Each row was made from one walk, in order. Every step used is in the known rows, and no mark comes twice. Write each row's walk.
(in the rows, 128 means zero)
Known rows
vetu/zovul/dovi/fugag: [126 109 163  68 125  94 112 126 181 137 154 136  73 154 106 127 107 106
 100 100 111]
tureded/fugag: [172 138 144 161 102 125 138 109 123 106 133 146 136 117  91 131 181 166
 138  74  97]
dovi/fugag/tureded/zovul: [157 122 124 137  85 140 106 147 113 115 126 177 172 112 107 164 118 148
 137  65 124]
tavod/dovi/zovul/vetu/fugag/tureded: [186 133 132 159 129 167 105 148  97 135 106 240 122  86  83 137 158 171
  90 118  71]
tureded/zovul/vetu: [218 124  97 148 155 150  62 135 108 138 138 131 146 139 111 123 129 196
 139  79 102]
foli/vetu/fugag/tureded: [189 143 141 151 106 183 148 133  98 137  86 224 125  79  98 149 135 189
 127 132 106]
fugag/dovi/zovul: [123 112 184  98 125 121 151 130 152 103 185 117  74 139  64 124 155 127
  96  72 137]
foli/vetu: [169 156 135 115 136 166 168 105 118 157  98 108 108 143 100 138 117 194
 127 121 155]
tureded/zovul/dovi/tavod: [144 153 111  96  87 145 143  91 155  79 127  72  93 190 102 160 136 145
 118  99 117]
tureded/fugag/vetu/zovul/dovi: [140 103 162  97 143 117 112 108 153  98 153 166  91 146 120  90 124 148
 121  98  90]
tavod/dovi/fugag: [107 135 147  91 110  99 118 120 145 167 121 135  89 133  97 143 132 102
  78 105 116]
fugag/tureded/zovul: [163 136 121 155  95 148 110 125 111 104 122 172 173 104 101 157 123 173
 149  73 117]
zovul/dovi: [123 159 155  90 141  99 113  50 174  98 164  92  59 145 111  96 124 144
 127 114 113]
vetu/fugag: [192 142 168 154 101 135 140 134 142 168 108 166  91  73  96 121 152 175
 134 147  80]
foli/vetu/zovul: [184 118 150 128 152 151 164 149 153 167  96 170 109 137  81 142 107 188
 120 120 101]
vetu/fugag/tureded/zovul/dovi/tavod: [158 151 114 109  73 157 141 105 143  83 115 118 103 168 102 164 139 150
 117 108 104]
tavod/dovi/zovul: [ 99 150 161 128 138 115 145 130 148 143 142 126  85 142  43 134 170 125
  42  88  99]
fugag/vetu/zovul: [169  69 157 115 151 164 138 174 133 134 114 197 102 116 107 115 121 176
 118 101  89]
tureded/zovul: [163 141 131 149  99 124 114 122 132 129 133 120 153 117 101 143 125 170
 153  78 119]
fugag/tureded: [150 139 133 130 131 167 133 102 122  89 117 188 109  97  95 146 138 172
 125  98 108]
fugag/dovi: [143 120 172  85 112 114 132  71 149  99 172 121  72 113 117 109 127 142
 170  99 142]
tavod/dovi: [109 173 139 130 131 104 125  72 142 155 110 133  87 116  85 125 147 141
  94 123  90]
dovi/fugag/tureded: [142 118 135 105 115 156 125 131 121 105 120 193 111 109 101 158 130 139
 107  88 121]
fugag/vetu/zovul/dovi/tavod: [148 116 126  78 113 165 155 115 156  82 119 111  67 189 105 147 133 149
 100 110 101]
dovi/fugag/vetu: [141  66 147  72 122 174 122 170  90 125 126 154 103 125 143 113 128 145
 105  82 152]

Which walk is each row?
[197 119 123 106  70 165 140 127 125 106 124 122  99 154 110 159 147 157
 144 111 116] => tureded/zovul/vetu/fugag/dovi/tavod
[126 125 139  90 119 139 114 108 134  91 138 184  99 122 110 142 121 127
 105  92 121] => zovul/dovi/fugag/tureded
[180  65 156 134 135 160 137 180 118 125 115 215 126 117 106 119 141 174
 123  83  81] => tureded/fugag/vetu/zovul
[179 124 181 104  90 130 147 101 126 146 140 157  89  96 122 113 125 160
 170 134 141] => foli/vetu/fugag/dovi
[154 116 124  92 101 161 154 119 147  76 120 123  86 190 105 148 148 148
 104  97  95] => tureded/fugag/vetu/zovul/dovi/tavod
[146 137 125  87 112 147 157 100 177  87 120  99  62 189  89 155 134 147
 104 114  93] => vetu/zovul/dovi/tavod
[223 123 150 159 135 150 105 174 121 174 125 175  99 101  82 114 165 182
  99 127  72] => dovi/zovul/vetu/fugag
[144 154 144 124 103 108  94  83 146  99 153 155 122 122 118 116 117 149
 141 103 102] => vetu/fugag/tureded/zovul/dovi
[165  81 144 125 113 177 129 151  69  97 126 173 136 114 136 104 166 176
 128  68 127] => tureded/fugag/vetu
[130  71 148  66 113 154 100 157  95 113 144 147 114 139 155 104 114 133
 111  76 155] => tureded/zovul/dovi/fugag/vetu
[171 119 187 107  88 113 133  97 142 131 157 159  77  83 118 107 138 149
 174 128 120] => vetu/fugag/dovi
[219 121  90 153 153 165  59 139  96 120 132 169 160 129 111 132 128 197
 135  76 100] => fugag/tureded/zovul/vetu
[143 151 107  99  85 157 141  91 145  68 123  99 101 183 102 167 134 147
 116  95 114] => fugag/tureded/zovul/dovi/tavod
[200 120  90 143 145 150  50 144  92 140 125 180 161 134 111 136 126 171
 113  76  98] => tavod/dovi/fugag/tureded/zovul/vetu
[193 120 129  98  82 167 147 118 130 103 123 120  75 152 109 154 151 157
 136 121 113] => zovul/vetu/fugag/dovi/tavod
[123 124 150  77 100  91  98 117 160 128 160 111 103 154 120 130 109 105
 114  84 135] => tureded/zovul/dovi/fugag
[143 141 156  93 153 111 131  85 177 127 141 133  76 160 102 108 102 157
 120 123 103] => foli/vetu/zovul/dovi
[178 131 139  92  68 171 179 113 131 112 109 114  79 154 106 164 144 157
 138 128 133] => foli/vetu/fugag/dovi/tavod
[130 158 143 108 117  93  96  68 162 100 166  98 108 146 115 106 114 145
 142  93 117] => tureded/zovul/dovi
[132 109 185 115 108 117 149 136 136  95 185 133  98 141  65 126 176 126
  99  55 128] => tureded/fugag/dovi/zovul
[208 132 148 161 134 140 102 166 119 184 119 183 101 100  79 115 167 172
  85 133  64] => tavod/dovi/zovul/vetu/fugag
[153 128 133  81  82 161 168  92 145  78 132  87  67 166 103 161 145 144
 138 102 134] => fugag/dovi/tavod
[130 153 136 112 115 107  93  69 148  83 160 136 120 137 117 117 114 146
 140  89 114] => fugag/tureded/zovul/dovi
